Known rows, with every step that occurs:
s, u, a, h, t: 0 -25 -11 97 -109 -125 56 -91 -108 43 199 166 -272 170 -123 -246 -108
 -195 -12 74 14 -22 103 102 37 16 34 28 178 -139 -1 -246 250 54 -134 -87
 -138 -105 44 -80 115
t, h: -44 -127 1 -58 -22 -25 -116 -43 -133 -62 -56 -29 -217 -19 15 72 49 124 8
 -161 -147 -2 60 13 -28 -211 -25 -75 136 181 -100 47 -212 0 -52 -11 -95
 -142 105 -34 170
p, s, u, n: -45 63 -84 24 92 -222 -58 55 -41 25 -54 169 -12 -3 -281 -271 166 -40
 -102 20 -217 2 -78 -32 -146 40 -80 59 -79 -128 -75 -101 -166 -132 248
 -105 -29 138 249 -165 -208
a, u, z: -101 43 19 34 -31 41 -33 -72 -32 258 73 -93 -68 93 77 15 99 257 61 -188
 120 25 116 83 -58 74 -58 -27 40 -27 68 -17 -68 161 -103 -32 -133 13
 -295 -31 -11
h, t: -100 -121 -22 -48 -130 -54 272 -38 -149 -232 97 19 -200 122 -6 14 21 -11
 -69 -33 -110 -41 159 -129 -53 -70 -73 22 -36 -69 -218 -186 -185 -150
 -197 10 -30 -167 117 -42 89
u, a, h: -108 43 115 23 -53 -106 -187 -135 46 75 -65 -44 -301 37 127 -29 -72 42
 67 25 -44 63 42 94 -17 -56 37 -41 116 97 -112 -105 202 92 -80 -18 28
 -75 -25 -53 154
z, u, n, h: -29 -79 227 -4 9 28 104 128 -58 -32 -34 112 -26 41 -129 128 129 -3 29 67
 -48 183 73 -139 12 -95 224 87 156 -16 181 69 -154 -58 151 30 30 29 189
 24 44
z, u: -167 -22 -90 -82 -59 -90 12 16 -68 -59 -21 124 -60 73 21 -54 -3 202 5
 -63 -2 82 129 -13 -118 -104 111 24 -23 -115 102 25 -190 11 -142 3 26
 -98 -166 21 -19
s, h, t: -45 -146 -194 73 -154 -144 259 -120 -171 -180 66 109 -52 -59 70 -23 -22
 -56 -19 -67 -30 -136 141 -46 -87 -55 15 -77 222 33 -231 -153 -170 -180
 -98 -18 -71 -137 154 -17 56
s, u: -150 -24 -267 -17 21 -119 -22 -56 -93 -124 -7 0 -114 78 -134 -256 21 127
 -82 -75 -84 11 57 -29 -153 -19 -88 -16 -1 -54 58 -62 -233 -63 -1 -82
 -147 -166 -40 -103 15
s, u, n: -129 -21 -70 57 85 -80 33 20 -90 6 -18 -27 -53 40 -280 -166 140 32 -87 8
 -90 92 44 -59 -100 150 -27 49 -6 -130 182 -99 -210 -89 183 -92 -127 -82
 193 -107 -213
p, n, u: 50 190 -3 15 15 -54 -83 67 34 4 -51 -136 -178 -96 162 107 35 24 25 138
 -95 -123 88 -86 -42 164 -218 20 -69 -118 53 188 -91 -157 -81 -5 87 51
 264 13 -167
n, u, z: 89 80 22 46 -36 89 -50 -51 -5 135 -70 -207 -160 -13 112 133 100 271 66
 -67 87 -4 155 53 58 218 -252 -155 107 -132 42 -59 -204 -37 -227 32 88
 62 -236 35 30
t, u, n, h, z: 200 -59 121 27 47 145 372 10 -65 -123 -4 -84 -61 103 -313 220 28 -18 -22
 50 23 45 22 -250 170 203 39 25 119 -152 229 315 -203 18 106 -31 -198
 -249 117 -8 142
z, u, n: -111 -25 108 -14 16 -48 79 119 -39 64 -22 104 23 10 -123 31 123 77 -5 23
 -58 161 88 -47 -106 54 156 59 -37 -143 213 37 -154 -37 35 7 48 -19 83
 35 -240
t, u, n, h: 136 -53 173 14 36 61 191 97 -11 -67 -8 24 -44 8 -203 109 119 -12 -81 142
 -216 28 19 -201 173 95 31 6 132 -104 130 78 -144 -50 241 -49 -75 -156
 340 -40 90
h, t, p: -137 -143 -44 -94 -62 11 199 94 -143 -222 33 -34 50 118 1 -14 5 43 -145
 48 -91 -18 38 -186 -26 -34 -14 2 -174 -100 -119 -202 -53 -111 -129 26
 -34 -209 34 28 139
p, a, h, t, u: 120 -74 54 -6 -105 -192 281 -53 149 -164 187 189 -41 21 -19 -83 -135
 -168 -67 71 -43 -89 -18 -141 66 187 -34 36 -22 -223 67 5 280 -142 -110
 -50 -34 -195 -3 5 172
n, p, a, h: -156 -23 179 -53 -33 -66 -95 -25 207 -203 52 -42 113 -61 138 -2 -39 -15
 24 -111 19 77 -225 -140 2 -47 -92 17 -60 255 -35 -21 248 -110 56 -24
 222 51 -101 28 161
p, n, h, t, u, z: 230 -71 179 49 -98 162 353 97 -130 -58 140 -19 -142 33 18 232 45 -183
 -12 116 78 -148 76 11 308 124 -19 224 47 -173 14 180 -34 -90 -200 -5
 -132 65 214 -76 78
n, p, a: -133 -45 78 -100 -61 -48 -74 59 36 -220 -6 -96 62 -7 80 47 -58 84 -57
 -132 12 69 -128 -145 -82 -69 -121 31 -211 165 -48 37 -6 -45 32 -32 248
 46 -212 44 10
u, n, h, z, p, a: 209 -97 128 41 145 168 184 -20 40 -22 -117 -163 241 61 -174 312 -40 -153
 -19 99 211 131 -48 -159 1 -9 190 117 -83 92 161 365 -133 -133 129 141
 29 31 -170 61 -92
n, p, s, h, t, u: 101 -67 -89 34 -183 -77 186 56 -84 -174 131 363 198 -137 -27 -119 -75
 -228 -33 -117 -145 -256 -131 -49 168 32 -94 -63 102 -143 -250 -3 0 -64
 48 -112 85 5 195 30 142
n, h: -85 -81 16 -59 -61 -6 54 -32 -87 -247 -46 -87 -187 68 5 43 49 109 -24
 -14 -116 22 61 -179 -43 -269 -34 -26 107 213 -174 -28 -232 -57 38 2 -18
 -78 80 -73 293
s, u, z, p: -10 -69 -255 83 119 183 -87 -60 -80 141 -155 -85 157 84 -97 -123 82 112
 -35 -88 159 44 78 235 21 59 25 79 -45 -65 143 6 -261 24 -98 47 -164 37
 -369 -13 -190
z, p: -91 -71 -155 -31 65 89 -77 -32 -16 -13 -171 -73 108 22 45 -10 38 80 -40
 67 -102 12 61 -17 -11 -137 35 19 -148 53 -79 39 -216 -47 -8 82 -29 -132
 -107 14 -112
h, z, p: -34 -80 -226 -10 70 201 127 -115 -87 -40 -185 -172 125 138 -80 115 -33
 82 8 -23 155 2 78 -56 -44 -28 59 5 -167 16 13 287 -305 -27 -137 118
 -117 -227 -273 15 -102
p, s, u: -90 48 -277 -28 5 -299 -126 -13 -87 -100 -46 173 -50 28 -158 -353 11 73
 -86 -68 -186 -91 -40 -15 -155 -124 -139 -13 -74 -56 -170 -78 -186 -55
 56 -110 -64 49 -31 -160 1
t, h, n, u, z: 307 -29 118 -12 44 189 -5 40 -35 138 73 -137 -269 -75 58 239 78 86 98
 -110 44 -26 179 234 139 121 -110 -239 341 16 55 -190 -85 93 -124 28 -76
 71 144 28 13
u, a: -74 -6 24 -38 -97 -109 -134 -51 -144 78 -74 -96 -318 63 77 2 -112 154 21
 -5 -49 69 118 70 -73 -79 -14 -79 -16 19 -158 -92 -37 110 -93 9 63 -58
 -137 -34 26

Rows:
-159 -49 133 -86 -3 130 88 56 93 -260 128 -57 -99 -31 53 -23 75 -75 26
 -58 -90 51 -121 -39 91 -32 -6 -32 74 318 -74 -304 216 70 121 -35 -14
 -48 392 -53 53 -> a, h, n, p
98 -109 105 80 -21 99 137 -84 133 87 42 -13 169 34 140 89 -8 -135 -1 0
 233 3 -8 145 122 29 79 127 -60 16 -33 -22 180 -147 -283 149 78 130 -311
 28 -13 -> u, z, p, a, h, t
70 -2 -65 78 137 35 -116 101 -23 62 -120 187 246 -30 -305 -151 180 -204
 -97 128 -203 13 -112 -31 86 -202 106 103 -10 5 -26 12 -192 -138 398 18
 -48 203 247 -62 -101 -> z, p, s, u, n, h
2 15 -40 33 -25 -55 52 2 78 -30 261 79 218 -215 95 -57 -151 -109 57 -159
 107 -27 -88 9 -141 59 59 -93 117 219 128 -154 256 183 323 -94 -16 43 45
 112 -127 -> s, h, n, p, a, u
64 -38 -26 -34 100 -17 8 -54 262 -98 10 -34 107 -83 94 -28 -65 -171 -36
 132 -28 10 -44 54 -33 -39 155 15 -118 175 33 -149 261 -2 104 109 -23
 -45 109 25 -132 -> z, p, a, h, n
-76 19 106 -52 -44 37 93 -24 169 -143 127 92 243 42 -11 79 -180 -35 129
 -170 360 155 -184 -73 -17 75 177 146 -44 69 299 376 244 17 -172 19 146
 -33 -402 117 81 -> n, p, a, h, z, u
-48 58 -14 -30 -44 -214 -84 -69 84 114 109 -4 10 6 56 -63 -88 124 -34
 -74 10 40 38 -112 -240 16 -45 -3 -142 -10 114 56 85 90 76 -63 15 -61
 -294 39 -12 -> p, a, u
-84 50 97 14 -74 -103 -156 -38 30 187 -4 173 -189 33 103 -69 -128 54 126
 33 65 117 79 167 9 -74 247 4 155 -84 121 1 229 198 -166 6 57 -48 -174
 22 80 -> z, u, a, h
-16 -7 4 -60 82 143 125 71 -115 -248 -122 -289 50 75 -4 275 -50 22 -35
 110 196 -17 -115 -191 20 -16 89 210 -155 153 39 359 -51 -97 -31 40 -103
 -41 117 1 116 -> t, p, n, h, z
268 129 -149 107 -36 -111 18 -55 21 127 -12 25 -64 -264 157 27 21 42 94
 -75 30 -190 75 257 -8 118 -154 -269 322 11 -227 -246 -57 5 -24 3 77 285
 146 -19 -101 -> p, s, h, n, u, z
43 -23 -249 133 27 8 -214 -161 -15 201 -260 92 307 -197 173 -23 61 78 53
 -118 58 -164 -50 331 -2 -149 39 -55 62 154 -319 79 -215 -21 -62 97 43
 289 -219 -5 -142 -> u, z, p, s, h
-106 -62 -42 -119 37 -151 -86 65 50 -157 -100 -123 193 -20 82 5 -113 222
 -140 2 10 62 -91 -128 -178 -17 -33 -5 -324 51 9 -22 41 -66 -6 22 138
 -40 -262 71 78 -> t, p, a
-91 3 52 -162 -74 -29 43 167 -55 -242 66 61 -105 -12 0 -93 52 -75 -13
 -90 -205 -49 -109 -31 12 -167 -134 -50 -139 190 -340 -268 -7 44 162 -49
 132 96 294 -71 -27 -> h, n, p, s
-153 -60 50 -131 -49 140 143 138 -53 -264 94 -122 -164 23 -11 21 39 -15
 -33 -77 -101 54 -15 -64 34 -70 -59 -29 -52 202 -106 -297 -56 55 114 -27
 23 -98 282 -25 -53 -> h, n, p
-8 -1 -72 -9 18 70 -177 -35 -22 199 -244 3 126 -16 78 0 107 134 11 -58 1
 -46 -36 228 48 -154 -40 25 -172 50 -296 52 -210 1 -153 97 105 223 -305
 -52 -116 -> u, z, p, s
-174 34 239 -52 -10 -29 -77 170 -13 -43 -62 87 107 -85 -76 -12 181 -58
 -26 -56 -229 45 -205 -123 34 -52 -146 66 -157 111 -241 -54 -84 -113 248
 -60 222 203 274 -59 -115 -> u, n, p, s
241 132 -14 105 59 208 -82 -161 113 311 -138 -118 1 68 23 151 -185 -57
 151 164 225 15 68 122 135 196 60 -104 133 -144 175 258 191 125 -200 115
 -10 -106 -287 140 9 -> n, u, a, h, z, p
68 114 119 60 25 33 77 132 116 -67 108 -35 46 -52 156 86 45 -207 -27 290
 -24 -136 -66 -130 161 237 -85 65 -80 -188 112 -5 364 -228 -138 7 54 1
 445 52 11 -> a, h, t, p, n, u
-218 43 260 41 20 162 -20 137 17 160 143 4 111 25 -110 -2 175 -20 26 -65
 -77 132 -73 -134 -10 105 -27 35 -30 -5 180 -15 70 114 306 -94 29 -12
 178 41 -160 -> a, u, n, p
-10 -87 42 -123 -92 -58 148 145 -162 -282 63 177 84 61 -38 -13 24 -71
 -135 98 -191 -97 -92 -223 84 -322 -13 31 -97 47 -443 -149 -46 -152 26
 33 83 42 177 -37 422 -> n, h, t, p, s
94 103 18 -18 13 -16 98 -53 187 -105 113 -48 -219 -60 80 -13 58 -37 47
 124 -137 -43 98 -61 52 153 -103 -167 221 12 61 -305 176 -8 19 -17 -25
 -112 378 4 60 -> a, h, n, u
281 130 138 33 19 -53 74 -37 264 71 119 -134 -121 -153 172 118 -29 -8 76
 5 150 9 38 115 53 277 -134 -100 160 3 134 -233 301 3 -141 37 93 209 -40
 29 -18 -> p, a, h, n, u, z
1 -33 58 -73 21 -222 106 -57 193 -192 114 -52 -143 -66 111 -48 -68 -66
 -28 41 -11 28 -23 -24 -90 28 29 -31 -14 228 -37 -256 263 -26 62 -2 -17
 -48 209 -55 22 -> p, a, h, n
-60 -46 -18 51 -26 -47 13 21 -97 16 132 112 27 153 -121 -265 -124 -151
 -80 103 55 19 -34 55 45 88 128 8 22 -214 74 -295 357 66 -91 -52 -128
 -156 -8 -9 189 -> s, u, a, h, t, p
-112 31 -68 1 -32 17 -170 75 -95 4 8 72 59 28 -94 -214 98 84 -3 -282 55
 -2 -180 129 62 -36 -201 51 -47 -3 -153 -66 -141 -2 -4 -88 90 295 -253
 -115 8 -> n, p, s, u, z
125 -9 214 77 111 122 -45 43 142 239 20 35 328 -26 -94 85 40 -164 -38
 147 -25 139 -35 -142 -32 -53 199 94 -62 19 242 170 107 -1 380 55 43 90
 0 117 -110 -> z, p, a, u, n, h
253 -24 33 -59 42 26 21 46 -28 -48 109 -63 -318 -79 -13 151 21 -1 45 16
 -175 -54 167 43 72 3 -102 -242 276 16 45 -185 -82 70 55 -19 -96 -99 386
 57 56 -> t, h, n, u
222 203 27 75 84 140 -295 53 27 354 -188 -134 -77 -80 157 143 -99 -101
 61 294 -10 -81 104 185 117 139 -15 30 -168 -216 95 236 70 26 -54 92 159
 117 41 122 -296 -> z, p, n, u, a
19 152 -36 -37 100 36 -153 170 49 -11 -102 -194 59 -121 143 90 20 104
 -52 222 -66 -91 -39 -106 20 202 -145 27 -225 -134 152 133 28 -118 -9 28
 104 34 208 95 -111 -> t, p, n, u
-129 3 -68 -15 -25 -8 166 -149 54 -86 13 70 11 123 -60 39 -54 67 120 -75
 250 67 26 -14 -60 39 185 37 120 -38 214 235 38 55 -255 30 -135 -203
 -186 17 91 -> a, h, z, u
-69 -71 -75 22 65 241 -58 -46 -50 146 -210 -162 111 43 106 101 110 181 5
 -62 107 18 69 200 57 -26 8 11 -98 55 -48 30 -273 13 -164 110 -7 39 -352
 -4 -145 -> u, z, p
171 93 94 35 15 112 111 -43 163 53 116 -150 -222 -89 132 116 115 21 93
 12 84 1 119 121 129 216 -136 -178 284 23 69 -303 170 65 -144 52 -51 65
 163 -4 17 -> a, h, n, u, z
213 273 147 111 10 -8 -84 -99 96 223 -22 -197 -292 1 113 215 -171 -116
 194 172 229 -48 28 93 80 317 -49 14 124 -118 138 378 304 78 -224 26 28
 22 72 17 -52 -> p, n, u, a, h, z
-18 -17 -323 55 8 -128 -210 -121 20 46 -235 201 281 -216 116 -123 -9 -8
 1 -4 -131 -169 -57 127 -107 -244 46 -117 26 158 -327 40 -186 -86 89 45
 43 121 -9 -16 -91 -> z, p, s, h
84 -179 -145 4 112 274 -2 -143 -113 28 -157 -108 90 89 -130 214 -26 17
 39 -87 122 6 54 61 38 -117 146 -32 44 90 56 357 -293 27 -137 101 -190
 -217 -192 35 49 -> t, h, z, p
13 105 -173 93 57 -123 -362 -90 74 252 -122 243 82 0 -59 -363 -83 -164 3
 112 -75 -37 -103 249 34 -143 125 15 -17 -81 -114 -42 209 120 83 -23 -20
 113 -160 -78 -54 -> z, p, s, u, a, h
-56 16 -155 25 -50 -142 -154 -44 -166 110 -42 -5 -273 101 -118 -223 -136
 79 -32 -13 -4 43 114 137 -109 1 8 -61 35 -123 29 -98 -64 167 -9 -104
 -106 -89 -228 -87 -7 -> s, u, a
16 42 26 -16 -34 70 185 31 -133 -134 2 -18 -84 105 7 224 -91 -59 119 57
 236 28 39 -90 -5 -69 240 280 2 7 185 552 -138 -36 -168 63 -80 18 -13 -8
 18 -> p, n, h, z, u
-137 60 101 -42 -66 -22 -78 56 76 21 173 23 194 12 51 -51 -83 39 -4 -175
 64 96 -120 -143 -117 -4 -73 40 -169 53 137 67 152 148 158 -68 135 60
 -263 86 3 -> n, p, a, u
-2 106 -56 48 16 101 -185 -50 30 425 -71 113 226 3 71 -79 102 98 52 -92
 54 -54 -12 210 -13 -75 8 62 -133 -60 -135 60 -39 194 -14 30 -14 233
 -330 -13 -154 -> a, u, z, p, s
69 -57 229 -99 -7 85 -55 123 43 35 316 49 38 -71 -35 65 -80 -120 23 -185
 2 39 -87 19 -18 -98 57 -39 56 181 176 -82 267 269 294 -87 -32 31 99 82
 -6 -> t, h, n, p, a, u
-96 112 -106 9 43 -221 -391 19 11 127 -76 198 62 8 -68 -374 -101 8 -59
 58 -52 -31 -200 133 -29 -72 59 -31 -68 -71 -101 -153 339 144 84 -107 -8
 74 -78 -60 175 -> t, p, s, u, a, h
-117 30 -40 -71 43 -94 -143 74 82 80 32 -47 265 13 31 -80 -97 195 -107
 -25 64 52 -81 -141 -224 62 22 7 -301 -52 187 11 215 108 135 -52 21 -70
 -304 121 45 -> t, p, a, u
